Each row was made from one small tree. Brackets hold a mark, then the marks that hang from it, in the order of their numbers. Every link used is in the known rows. Write each row's tree.
In the rows, zero is written as 128.
Known rows
(j_15 j_72 (j_309 j_701) j_901): [134 186 125 127 119  65 136  96 133 188 125 176 147 111 116 164 124 132
 120 139 123 108 130 117 118 117 149 147  90 101 161 121 113 130 115 158
 140  62 147 100 130 106 158 167 134 118  75 104  72]
(j_15 j_72 j_309 (j_901 (j_877 j_603))): [145 246 117 111 141  49 135  94 101 159 134 159 174  43 110 188 142 121
 125 115 118 109 114 153 112 119 148 117  90 136 160 124 129 149 112 160
 142 113 149 103 103 103 144 147 107 122  94 102  80]
(j_15 j_309 j_901): [134 203 108 129 126  66 137  98 125 184 110 170 155 124 137  74 135 127
 109 116 120 117 133 117 100 131 144 151  97 111 167 112 117 140 143 176
 142  82 140 113  86  88 140 179 150 125 107 120  76]
(j_964 (j_15 (j_309 j_701))): [119 152 112 121 146  75 137  92 152 152 120 186 136 174 125  92 132 104
 131 137 118 131 157 126 116 133 144 160  95 113 164 117  87 106 143 149
 147  62 145  92 127  85 156 179 144 124 118 132 123]
(j_72 (j_15 j_309)): [125 173 102 124  95 109 140  93 128 159 119 164 132 166 125  64 137 114
 113 110 113 129 139 134 104 113 132 143  98  98 177 130  96 117 156 156
 146  73 149  97 115  69 151 196 152 113 146 136 112]
(j_701 (j_901 (j_15 j_72 j_309) j_877)): [130 163 109 112 120  57 120  93 105 114 141 158 149  65 111 120 148 114
 134 141 130  96 132 164 114 115 152 146  72 107 167 112 112 141 131 179
 148 104 146 116 103  73 148 150 110 115 136 110 117]
(j_15 j_72): [121 114 131 120 131 109 129  97 105 193 137 115 155 134 101 179 144  90
 152 157 116  96 114 131  85 110 133 150 111 115 165 144 121 126 151 143
 149  85 145  96 132  88 142 171 149 126 126 120 120]
(j_603 j_877): [106 140 102 118 135 105 149 104 128 174 121 107 154 187  94 159 139  97
 176 135 112 124 123 129  93 126 181 155 116 103 172 129  94 125 145 143
 150  76 147 104 122 109 140 175 183 131 147 135 141]
(j_701 j_901): [126 133 109 118 166  90 132 105 125 177 117 117 153 144 113  90 154 101
 123 123 123 103 125 127  87 136 131 162 112 111 169 120 115 133 167 170
 152  75 133 141 104  74 146 171 162 137 158 122 101]
(j_701 (j_901 (j_15 j_309) j_877)): [126 168  95 113 137  50 126  95 125 109 125 155 147 115 116  62 149 110
 123 128 127 104 142 156 112 132 155 155  80 106 171 101 104 140 145 186
 152  97 139 130  85  77 142 163 127 120 154 119 118]
(j_964 (j_15 j_309 (j_901 (j_877 j_603)))): [142 230 103 115 153  43 138  93 119 121 118 178 170  83 126 105 148 113
 116 100 113 130 136 148 109 136 140 129  81 141 156 106 103 146 113 170
 144 108 145 109  69  79 144 153 110 132 124 120 107]
(j_603 (j_877 (j_901 j_15))): [113  90 104 119 114 103 135 102 136 128 118 119 142 183 124 115 148  92
 160 122 117 116 150 150  82 123 177 155  85 109 176 106  93 131  97 163
 144  76 148 131  76  80 137 176 162 116 169 130 156]
(j_895 j_309): [115 163 107 119 133 100 134  98 124 188 119 140 167 140 131  75 143  93
 136 153 124 121 122 100  99 129 118 153 126 128 167 143 124 119 196 170
 148  77 134 107 106 113 135 177 163 129 133 128 117]
(j_15 j_72 (j_901 (j_877 j_603))): [143 193 122 108 154  62 134  99 102 162 135 117 184  58  93 220 153 102
 146 127 114  99 105 145  86 121 137 125  98 136 159 126 131 151  99 147
 146 107 148 117 102  99 136 144 123 128 113 101  97]
(j_901 (j_15 j_72 j_309) (j_877 j_603)): [129 192 123 109 131  64 118  85  99 119 145 146 157  66 107 167 144  94
 139 140 113 111 125 176 105 114 147 119  89 128 163 125 125 132 126 146
 147 124 152  88 103  88 136 159 103 117 131 114 129]
(j_964 (j_15 j_72 j_309 (j_901 j_877))): [140 189 116 118 130  62 136  94 106 138 130 187 163  75 120 164 146 125
 144 133 121 112 127 140 118 114 148 145  69 128 151 116 100 142 102 173
 142  91 152  96  98  72 147 143 105 116  93 111 108]
(j_15 j_72 (j_309 j_701 (j_895 j_603))): [120 185 129 113 114 104 129  97 128 157 136 181 149  60  83 166 100 114
 106 135 126 103 128 147 110 122 132 140 127 107 162 150  62 112 119 143
 137  89 145  66 155 125 149 167 141 121  50 117  97]
(j_603 (j_877 (j_901 (j_15 j_72)))): [116  83 121 116 106 116 127 101 114 135 131 119 141 131 116 184 142  92
 174 140 116 106 138 158  88 109 175 146  82 106 170 119  96 132  84 155
 142  79 154 119  89  79 139 161 146 110 146 123 156]
(j_901 (j_15 j_72 j_309) j_877): [122 159 118 114 109  80 122  88 110 131 144 156 150 112 109 155 143 100
 152 154 119  99 126 165 113 105 159 144  82 111 165 123 115 131 127 158
 148 106 152  87 108  87 136 161 116 111 128 116 137]
(j_603 (j_877 (j_901 (j_15 j_72 j_309)))): [119 132 114 123  89 110 129  96 107 123 130 150 134 110 136 153 134 116
 156 128 123 115 152 171 108 109 184 139  76 108 170 115  97 130  89 167
 138  85 155 110  95  77 145 165 129 105 130 123 139]
(j_877 j_603 (j_901 (j_15 j_309))): [138 171 111 119 139  81 118  90 121 121 119 153 143 111 153  45 147  94
  98 101 118 118 158 165  82 134 139 123  86 135 173 112 124 129 124 169
 140 105 142 131  55  68 140 185 125 120 156 125 115]
(j_877 j_603 (j_901 (j_15 j_72 j_309))): [138 162 125 119 114  92 111  88 105 133 131 150 144  64 147 110 140  92
 113 115 117 105 147 176  89 115 136 114  79 138 167 123 127 131 105 160
 137 109 151 114  74  60 143 171 103 115 140 116 118]
(j_603 (j_877 j_901)): [116 120 103 119 147 121 148 108 130 157 119 105 150 190 121 150 145 106
 169 120 120 117 137 137  84 130 172 151 105 118 181 120  93 128 108 163
 145  67 148 138  97  94 136 173 170 122 160 131 130]
(j_895 (j_603 j_877)): [100 150 109 110  90 106 161 104 127 159 120 106 162 135  91 183 120  98
 163 128 118 133 120 133  90 140 162 141 136 113 165 130  78 134 133 151
 146  87 145  90  97 113 132 165 177 134 118 138 131]
(j_901 j_877): [120 148 102 110 164  86 142 100 131 161 132 114 164 184  88 158 159  98
 167 146 118 103 116 125  90 128 148 158 113 124 176 124 115 128 154 148
 155  87 142 116 116 102 128 166 153 129 150 124 125]
(j_72 j_15): [120 121 110 120 116 119 141  99 133 169 121 128 142 183 110  91 146  91
 133 121 109 117 127 126  78 118 119 152 103 103 174 129  94 121 145 143
 151  68 147 105 118  68 145 187 167 121 160 134 132]
(j_15 j_309): [120 189 106 124 140  88 138  93 121 183 120 154 146 163 127  82 137 108
 127 128 117 122 132 130 101 127 143 150 113 117 171 128 118 123 171 162
 147  83 142  99 108  98 140 186 155 125 136 130  99]

Which tree is each row?
[ 90 166 101 106  74  91 160 103 156 151 117 139 167 104 101 152 106 105
 150 148 132 147 130 105 121 140 150 141 137 111 161 131  71 116 140 157
 143  64 138  89 122 147 139 162 172 133  95 132 125]  (j_895 (j_309 j_701) (j_603 j_877))
[132 234 113 118 109  77 133 103 119 156 110 188 164  61 114  67 108 124
  75  98 124 107 127 135  94 136 129 147 118 111 156 127  72 141 121 176
 136  99 136  94  89 112 135 166 153 127  61 122  77]  (j_15 (j_309 (j_895 j_603)) j_901)
[104 141  98 107  50 100 142 102 129 108 113 139 165  76 144  99 125  99
 141 129 135 136 143 129  98 138 151 138 102 127 165 119  76 131 109 193
 136  83 137 116  51 105 128 162 152 116 129 135 143]  (j_895 j_309 (j_603 (j_877 (j_901 j_15))))
[118 109 122 111 126  83 125  93 117 139 146 126 156 129  89 200 155  86
 175 166 115  88 116 152  93 107 147 152  94 113 162 124 116 132 127 144
 151 102 148  99 113  85 125 156 131 116 137 116 152]  (j_901 (j_15 j_72) j_877)
[133 216  98 119 145  47 150  99 159 156 121 177 156 162 102 135 134 135
 133 126 126 112 135 110 118 135 163 155  89 104 176 105 105 130 111 167
 145  67 142 121 121 117 143 160 134 120 103 109  76]  (j_15 (j_309 j_701) (j_901 j_877))
[124 184 110 120 175  93 126  99 148 163 124 182 136 168  96  72 118 110
 106 127 119 107 143 135 108 126 143 163 116  99 171 137  78 107 147 141
 146  75 142  96 156 126 153 183 166 126  97 121 107]  (j_15 (j_309 j_701 j_895))
[145 252  98 112 124  67 146  94 125 125 121 165 164  97 114  94 145 124
 102  83 115 128 131 144 106 127 135 119  83 116 169 112 100 143 103 162
 143  98 150 115  90  82 147 167 122 119 128 114  89]  (j_72 (j_15 j_309 (j_901 (j_877 j_603))))
[115 178 115 113 101  77 123  94 151 122 123 191 140 108  96  72 100 101
  91 123 122 109 148 146  99 134 132 156 111  96 159 125  57 113 118 148
 141  94 139  75 117 114 141 177 157 119  80 127 123]  (j_901 (j_15 (j_309 j_701 (j_895 j_603))))
[137 223  96 106 184  44 139  98 145 125 130 145 155 110  96 116 141 120
 112 107 127 116 139 153 118 145 150 132 102 123 175 114 110 127 133 161
 151  88 140 135 123 105 158 162 121 138 132 109  82]  (j_15 (j_309 (j_701 (j_901 (j_877 j_603)))))
[125  85 130 116 120  84 114  99 108 153 127 123 145  84 109 126 150  83
 130 146 120  84 128 149  87 121 137 156  89 100 158 121 114 140 142 166
 150  89 141 120 102  55 151 162 139 124 146 114 132]  (j_701 (j_901 (j_15 j_72)))
[138 206 107 109 169  49 141 102 126 156 123 122 182 104  95 158 156 102
 135 114 114 107 111 126  84 141 135 133 104 137 165 114 124 147 115 155
 150 101 141 128  81 104 133 155 137 134 130 109  90]  (j_15 (j_901 (j_877 j_603)))
[146 198 106 125 113 101 128 102 128 150 114 196 141 126 113  16 128 125
  77  86 109 111 136 137  98 116 127 153  90  95 166 123  64 131 113 165
 140  80 145 103 112  84 154 176 158 113 106 123  92]  (j_72 (j_15 (j_309 j_895) j_901))
[126 123 101 107 148  59 127 101 134 118 127 117 158 135  97  98 162  92
 142 132 122  92 132 148  89 136 145 166  83 108 169 106 104 141 135 172
 156  93 138 142  87  71 136 159 140 124 168 116 134]  (j_701 (j_901 j_15 j_877))
[121 163 125 122 127  88 134  92 137 184 135 165 142 142 110 164 123 114
 139 154 122 108 134 130 114 113 146 144 109 104 165 136 110 112 140 141
 145  70 148  88 154 106 156 177 137 120  98 116  95]  (j_15 j_72 (j_309 j_701))
[131 178 126 118 150 114 116  97 100 174 135 173 144  90 107 122 129 107
 116 137 116  94 122 162 103 105 139 152 115 111 165 149  90 120 145 148
 142  99 149  80 148 111 148 171 149 121 100 119 108]  (j_15 j_72 (j_309 j_895))
[136 174 127 127 110  78 127  94 103 167 122 193 152  74 140 116 136 117
 120 131 117 116 137 133 110 111 139 147  78 122 147 119 102 139 116 171
 140  82 148  90  98  59 153 162 118 116  96 118 109]  (j_964 (j_15 j_72 j_309 j_901))
[131 157  98 120 114  86 143  99 152 140 117 169 125 154 115  44 130 124
  94 103 125 122 153 127 117 127 131 151  90  87 176 116  78 116 134 167
 146  48 143 125 137  69 172 185 148 120 140 123  91]  (j_72 (j_15 (j_309 (j_701 j_901))))
[108 108 107 113  72 106 144 103 130 113 115 116 154 131 120 146 127  96
 149 114 123 120 141 148  76 137 165 141 101 122 168 110  75 136  83 168
 138  84 143 119  55  83 125 165 157 120 138 135 145]  (j_895 (j_603 (j_877 (j_901 j_15))))
[128 145 125 120 103  77 113  92 103 141 129 156 135  68 133  84 142 106
 112 136 125  97 137 161 106 116 144 149  81  98 160 116 117 136 146 179
 145  93 142 112 101  55 156 169 122 116 135 115 115]  (j_701 (j_901 (j_15 j_72 j_309)))
[125 149 108 105 153  63 126  93 130 121 133 114 165 128  90 140 157  74
 143 129 109 106 125 158  80 135 139 135 100 128 167 113 125 133 129 140
 154 113 144 116  87  92 126 165 134 130 167 121 149]  (j_901 j_15 (j_877 j_603))
[133 145  95 102 208  79 129 111 152 131 134 139 154 153  62 120 148 109
 126 125 124  82 128 139 103 139 141 175 113 102 173 123  67 124 122 151
 153  74 137 137 154 120 152 154 160 133 131 109 107]  (j_309 (j_701 (j_901 j_877)) j_895)
[ 97 174  95 103  83  77 157 109 149 137 111 136 169  78 105 114 112 118
 129 135 142 138 133 108 123 151 146 147 129 109 160 126  63 126 144 183
 143  61 133 114 116 132 153 152 167 138 103 125 109]  (j_895 (j_309 (j_701 j_901)) (j_603 j_877))
[135 109 137 118 123  90 111  94 110 139 132 112 151  78 126 150 154  76
 128 122 114  97 136 164  66 118 128 121  88 141 165 125 128 132  96 149
 141 104 148 127  73  62 139 168 121 118 149 114 132]  (j_877 j_603 (j_901 (j_15 j_72)))
[ 96 181 101 108  76 108 158 103 121 154 115 132 178  96 114 138 111 104
 153 141 131 146 121 115 111 136 145 136 139 121 160 139  81 127 157 176
 141  80 137  85  96 133 129 162 169 131 111 138 130]  (j_895 j_309 (j_603 j_877))
[124  89 118 106 133  57 126  99 141 122 143 129 149 110  78 182 152  98
 152 155 126  81 130 144 105 124 151 160  83  98 163 113 103 130 110 154
 153  79 145 127 131  82 148 147 127 120 134 102 126]  (j_309 (j_701 (j_901 (j_15 j_72) j_877)))
[132 137 105 102 172  38 126  99 156 103 130 120 159 118  79 123 150  81
 124 119 121  99 137 151  94 145 141 145  89 112 166 102 106 130 108 151
 155  91 138 145 103  89 148 157 131 136 160 110 124]  (j_309 (j_701 (j_901 j_15 (j_877 j_603))))
[130 225 112 119 107  71 140 102 152 155 113 203 156  82  99  86 102 130
  79 107 126 110 137 124 104 142 127 153 114 100 158 122  60 127  97 164
 136  78 136  93 113 125 148 169 155 127  46 116  73]  (j_15 (j_309 j_701 (j_895 j_603)) j_901)
[133 156 104 115 143  56 143 102 132 142 120 156 169 141 109 137 159 104
 149 127 115 109 127 119  94 131 137 162  83 126 158 108  94 142 106 166
 151  79 143 120  80  74 137 151 137 125 129 121 125]  (j_964 (j_15 (j_901 j_877)))
